Each row was made from one small tree. The marks that hang from a mark follow it in brackets, in alphabetical order. Every link used is in the known rows. Write each row's tree.
Known rows
fopir{novid}: [ 14.6  20.5   7.6 -18.0  -1.7  21.7  -1.7 -19.3   8.9  19.6   5.9  -6.3
 -24.2  -6.5  14.3  16.2   7.7   3.9  -9.4  -8.6   3.6  -2.2   4.9   6.6]
morifun{novid{duve}}: [ 26.2  30.3  13.7  44.8 -14.6   1.8  -3.5 -20.9   6.7  15.6   7.4   9.6
  14.0   3.1   4.8 -20.1  14.3  -5.1  -3.0  -5.2 -15.9  -5.5   6.6   1.3]
napir{ribur{morifun{novid{fopir}}}}: [  5.1  41.2  -8.0  18.2  -1.5  11.8  -8.0  -0.6  -4.7  13.4 -17.7 -28.6
  17.0  -3.7   8.8   7.1  -7.8 -14.8  20.8 -10.3   6.0  15.6  34.0  11.5]
nosi{novid{duve fopir{rozup} morifun} sobigek}: [ 20.1 -11.9 -25.6  16.3 -10.0  20.7  10.0  32.4  -1.1  26.6  10.2 -13.0
  -2.1 -10.5  -4.3   8.3  11.5 -18.8  16.8   9.7 -11.8 -10.9 -23.6  19.8]
dudi{sobigek{nosi}}: [  8.4  17.5  -6.4 -20.9   0.6 -14.8  11.7 -22.9  10.9  20.9  32.9 -12.8
 -42.0  -4.2  50.5   9.5  13.6 -17.9   8.0 -10.9   8.1  -7.6  27.2 -10.1]
sobigek{nosi{novid{duve{vupeni} fopir morifun}}}: [ 23.4  -6.3 -18.2  -8.7  -7.4  -5.6  22.8 -51.6   4.2  18.1  10.0   0.2
 -38.8  -3.1  18.2  -8.2  22.1 -21.5  19.6   8.6  -4.5  -3.8  -2.0   0.2]
dudi{sobigek{nosi{novid{duve fopir morifun}}}}: [  9.3  10.2 -12.2 -10.2  -5.5  -6.7  21.4 -16.3  11.0  22.7  23.1  -9.3
 -42.4 -12.1  27.8  -1.6  15.8 -19.9  16.7  -1.1  -7.1 -14.0  33.7  -1.6]
novid{duve fopir morifun}: [ 14.6  10.0   2.5  23.0 -16.0  16.0   3.7   9.6  -8.9  23.7  -8.9 -24.1
 -33.0 -38.2 -41.7 -40.3  -4.1 -18.9  19.9  15.4 -28.5 -14.7   1.3   3.7]
saso{novid{fopir}}: [  5.9   3.5  11.7  54.1 -11.7  14.2  -6.4 -30.3   2.0  24.3   9.0 -20.3
  21.0  -0.4  -5.4  11.9  19.5  -1.9  28.7  -5.5  26.3  -6.3  26.8  11.4]
nosi{novid{fopir{rozup}} sobigek}: [ 12.8  -1.6  -9.8   4.1  -2.6  20.2   5.6   3.3   4.5  25.0  23.9 -22.4
  25.8  10.0   9.0  42.2  15.9 -15.4  12.6   0.2  18.2  -2.6   1.9   9.6]
nosi{novid{duve fopir{rozup}} sobigek}: [ 18.8 -11.2  -5.6  19.2 -11.3  24.3  10.0  17.7   4.8  26.5  18.8 -13.3
  22.2   3.1  -7.4  20.1  15.9 -12.1   6.3   5.3  -5.5 -13.3 -12.6  16.7]
tilek{vupeni}: [ -1.1  15.7  31.4 -10.8 -10.9  -1.2   5.0 -17.8   4.2  19.7 -11.4 -24.0
 -17.1  -2.6  -0.3  18.9   9.9  -1.0  10.4  -1.8  12.3  -4.0  11.9 -10.7]
sobigek{nosi{novid{duve fopir morifun}}}: [ 17.3  -6.7 -14.5  -1.8  -7.0  -3.0  19.7 -55.2   5.2  19.0  12.2   2.1
 -44.6  -4.5   7.6  -7.8  28.0 -21.4  22.4  10.9  -5.7  -3.3   2.8   3.3]
vupeni{duve}: [ 59.7  28.5  -7.7   6.5  -2.7  15.0   3.9 -21.8   4.6  25.5  20.4  -9.5
 -12.1 -20.0  32.5  16.6  15.7   4.1  11.6  -3.3  17.0  -0.6 -43.8   0.8]
nosi{novid sobigek}: [ 21.8  -0.1 -34.9  16.8  -1.8  13.1  15.4 -25.0  10.3  22.9  30.6  -9.0
   3.0   9.0  52.0  42.7  17.1 -11.7   6.2   0.7  36.6   8.0  -4.2  24.9]
vone{ribur{morifun{novid{fopir}}}}: [-22.7  35.8  -3.5  19.2  -7.2  22.8  -7.3  -1.5   2.4  19.1  -5.1 -32.0
  50.8  -4.0 -32.0   8.3  25.2   1.2  12.2 -13.6  13.6   8.9 -16.1   0.7]
vone{ribur{morifun{novid{duve{vupeni} fopir}}}}: [-12.9  30.8  -4.5  19.5 -11.9  21.6  -2.3   9.9   1.3  19.0 -10.2 -28.4
  55.3  -6.3 -29.2  -2.6  19.2   2.9   6.6 -13.8   3.1   3.1 -27.8   1.2]
dudi{sobigek{nosi{novid{duve{vupeni} fopir}}}}: [ 15.3   9.4  -6.1 -16.0  -6.8  -8.1  25.0 -19.3  13.0  22.0  24.8 -10.6
 -25.1  -3.8  36.7   3.9  12.3 -16.4   8.8  -5.6  -2.7 -14.7  34.4  -6.0]
novid{duve{vupeni} fopir{rozup} morifun}: [ 20.4   6.7   6.8 -17.3 -11.4   8.2  -2.0  53.5 -11.3  21.8 -17.0 -23.8
 -20.0 -30.9 -24.3 -35.8 -11.6 -16.3   9.7   2.3 -45.9 -24.2 -34.0 -10.4]
duve{vupeni}: [ 27.7  22.6  -8.4 -23.0  -0.1  -5.4   8.6 -22.9   3.8  15.7   9.9 -19.2
  -6.9  -1.9  65.8  14.1  -8.9  -5.9  -7.8 -12.7  23.7   2.1 -11.0  -6.4]
ribur{morifun}: [ -6.7  29.2 -23.9  20.7  -5.5   4.5 -14.6 -18.9   3.3  21.7   3.6 -30.2
 -22.9 -14.3   3.9   3.6  17.8  -0.6  10.4  -2.3   2.9  17.8 -17.2   4.5]
vone{ribur{morifun{novid{duve fopir{rozup}}}}}: [-22.9  29.5   4.6  14.4  -8.3  23.7 -11.5  23.7   2.4  19.7  -9.2 -26.0
  50.2  -5.6 -42.5  -0.9  27.6   3.9   7.2 -15.3  -6.8  -1.1 -34.8   0.2]
saso{novid{fopir{rozup} morifun}}: [  2.6   0.8  -0.9  33.6  -6.4   9.2 -14.7   9.6  -3.5  24.3  -1.6 -18.4
  -3.1 -10.8  -5.2   3.3  17.8  -7.4  36.4  -7.2   6.4 -10.4  -2.2   8.9]

Which tree is each row?
[ 25.9  29.9  33.6  22.5 -16.6   4.8  -8.7  12.1  -0.9  16.7  -3.1  -5.3
  44.4   5.9 -22.1 -21.0   5.1  -8.5  -1.2  -9.1 -33.1 -15.9   4.3 -17.3]
morifun{novid{duve{vupeni} fopir{rozup}}}
[ 18.3  -7.5 -12.2  -3.7  -3.7  -6.4  20.4 -66.5  13.4  17.3  21.3  11.8
 -43.0   6.7  31.6   2.4  34.2 -12.9   8.7   4.5   2.5  -2.7  -5.6   7.9]
sobigek{nosi{novid{duve}}}
[ 30.6  31.9  25.2  39.7 -20.9   6.4  -0.2 -12.7  -0.9  16.8  -0.9  -7.1
  43.7   3.2 -18.9 -23.3   1.7 -10.1   1.5  -3.3 -19.6  -9.4  22.5 -11.8]
morifun{novid{duve{vupeni} fopir}}
[ 17.0  30.2  38.3  32.6 -15.5   9.0 -13.3   6.5   0.9  17.7   0.9  -3.7
  36.1   4.1 -38.7 -20.4  13.6  -8.5   3.4  -5.5 -34.5 -15.7  11.8 -13.4]
morifun{novid{duve fopir{rozup}}}
[ 19.7  -8.6 -12.2 -20.5  -4.5  -6.6  16.5 -33.6   4.2  17.9   8.5   1.2
 -39.2  -0.8  15.6  -6.3  24.5 -20.2  17.3   4.5 -14.4  -8.0 -14.1  -3.6]
sobigek{nosi{novid{duve{vupeni} fopir{rozup} morifun}}}
[ 18.5  -7.8 -20.4  61.3 -14.2   6.4  -0.4  -4.1   2.3  23.7   0.2   4.3
 -28.9 -19.0  20.8 -18.7  18.9  -0.6  24.3  -1.5   2.6 -11.4 -22.1  30.4]
saso{novid{duve morifun}}
[ 34.7  30.7   8.7  34.4 -15.5  -2.5   1.3 -15.2   5.0  14.6   3.9   7.9
  22.0   5.0  20.3 -19.3   5.9  -5.0  -7.1  -8.5 -14.9  -6.1  -0.8  -2.3]
morifun{novid{duve{vupeni}}}
[ 29.4 -10.6 -50.0  29.0  -9.4  13.7  19.9   4.4   4.7  24.8  17.1   0.2
 -24.3 -11.5  38.8   9.3  12.3 -15.6  10.5  10.4   6.1  -1.0 -29.6  34.6]
nosi{novid{duve morifun} sobigek}
[ 37.1 -10.4 -34.8  20.3 -11.2  13.3  24.5  -4.0   9.0  23.5  21.6  -1.5
   8.1   4.0  50.7  20.5   8.5  -8.6  -4.3   2.6  14.5  -3.6 -25.4  26.9]
nosi{novid{duve{vupeni}} sobigek}
[ 13.0   5.8   8.6 -42.1  -0.2  19.8 -14.9  61.7   3.3  20.9 -11.8   7.2
 -50.3 -20.8  -6.7 -11.1   9.5   3.8 -11.1 -11.2 -54.3 -24.1 -56.8   4.7]
fopir{novid{duve morifun} rozup}
[ 19.9   5.9  24.6 -49.3  -2.6  18.8 -10.2  52.6   7.6  19.6  -6.9   4.6
 -17.4  -5.3   6.3   0.2   5.8  11.0 -25.6 -18.6 -45.7 -26.7 -52.7  -2.8]
fopir{novid{duve{vupeni}} rozup}
[ 22.9  10.6  -7.9  -6.2  -9.1  22.6   2.6  10.0   3.6  21.6  -7.8   3.1
 -51.8 -27.2   1.4 -17.3   2.7   0.1  -5.3   0.9 -26.4 -11.2 -20.4  16.0]
fopir{novid{duve morifun}}
[ 23.1  -0.2 -54.6  13.0  -0.4   9.4  15.3  -9.9   4.2  23.2  22.0  -8.5
 -21.2  -4.6  55.2  31.5  12.1 -18.7  17.0   4.8  29.1   9.9 -15.2  27.3]
nosi{novid{morifun} sobigek}
[  7.1  40.0 -15.4  16.4   1.2   7.9  -7.7  -0.8  -1.8  12.1 -15.7 -21.2
   6.2  -2.9  28.3   9.2  -5.9 -12.1  16.4 -12.7   8.4  17.3  22.6  16.1]
napir{ribur{morifun{novid}}}
[  5.1   6.9  42.4   2.2 -12.2  18.9  -8.5  25.1  -0.7  23.0  -0.2 -22.5
   3.7 -14.5 -51.8 -19.1   7.7  -6.3   1.0   1.1 -38.4 -27.2  -7.9  -9.0]
novid{duve fopir{rozup}}
[  8.7  -1.0 -12.0 -24.5   2.3  -6.8  10.3 -48.4   4.9  17.6  14.5  -3.9
 -42.4   2.5  16.4   9.2  30.3 -22.5  25.0   3.2   1.0  -0.4   1.2  -5.6]
sobigek{nosi{novid{fopir{rozup} morifun}}}
[ 19.5   0.8 -38.3  18.4  -5.8  18.0  14.3  -7.5  -1.3  25.3  17.5 -24.2
  -0.2  -6.6  16.3  27.8   7.8 -24.0  26.0  10.3  23.9   6.4   8.8  18.2]
nosi{novid{fopir morifun} sobigek}
[ 10.3  39.8  33.6  18.0  -6.9   5.0 -17.7  -8.4   0.4  16.2   6.3 -12.8
  39.6  11.3 -21.8   1.9  13.4 -11.7   9.3 -11.0 -11.9  -4.6  26.4 -20.5]
morifun{novid{fopir{rozup}}}
[ 23.9  -9.0 -13.7  36.6 -15.5  25.8  18.9  -7.6   4.9  26.8  20.6 -15.1
  21.1   0.0  -2.7  16.6  13.4 -13.7   8.9  11.5   8.9  -6.6   4.8  22.3]
nosi{novid{duve fopir} sobigek}
[ 12.6  -6.0  15.9  68.9 -20.4  18.6  -1.7 -15.3   2.7  25.9   4.1 -11.1
  17.2  -7.5 -21.6 -10.3  19.4   1.3  22.9   0.0   3.9 -17.2  12.4  18.6]
saso{novid{duve fopir}}
[ -1.3  21.5   7.0 -23.2   2.3   8.3 -15.0  25.1  -9.6  21.2  -4.4 -34.7
 -27.0 -23.7 -23.1  -3.4   0.4 -21.0  24.4  -0.5 -15.8  -8.1  -3.4 -14.8]
novid{fopir{rozup} morifun}
[ 25.0  10.3  24.0  11.9 -19.2  15.1  10.4  -3.0  -2.9  21.8  -1.9 -26.4
  14.2 -16.0 -23.7 -23.3  -9.7  -8.7  -1.6   4.7 -16.9 -18.7   6.6  -6.6]
novid{duve{vupeni} fopir}
[ 31.6  10.1 -12.6 -17.1 -10.1  18.2   6.9  15.6   1.8  20.4 -11.3   1.8
 -43.8 -25.4  16.7 -17.6  -5.8   0.2  -9.6  -2.4 -25.2 -11.4 -27.6  11.9]
fopir{novid{duve{vupeni} morifun}}
[ 17.5   0.8 -18.2  21.4  -7.1  21.2  14.2 -22.0   4.5  25.3  25.7 -24.1
  25.1   7.2  13.0  39.2  13.1 -17.1  15.4   6.2  30.9   4.1  19.7  15.6]
nosi{novid{fopir} sobigek}
[ 26.0  -7.4 -29.2 -12.4  -3.8 -11.6  23.6 -53.1   8.2  16.7  13.1  10.5
 -55.0  -1.7  45.4  -5.6  24.7 -17.8  13.4   4.7  -0.9  -1.3 -17.9   6.5]
sobigek{nosi{novid{duve{vupeni} morifun}}}
[  6.0  14.6  -5.5 -15.7  -1.8  -7.3  18.9 -30.1  13.7  21.7  30.2 -13.7
 -28.3  -2.1  34.1  14.8  18.1 -17.9  15.0  -5.7   7.9  -9.8  46.1  -6.6]
dudi{sobigek{nosi{novid{fopir}}}}
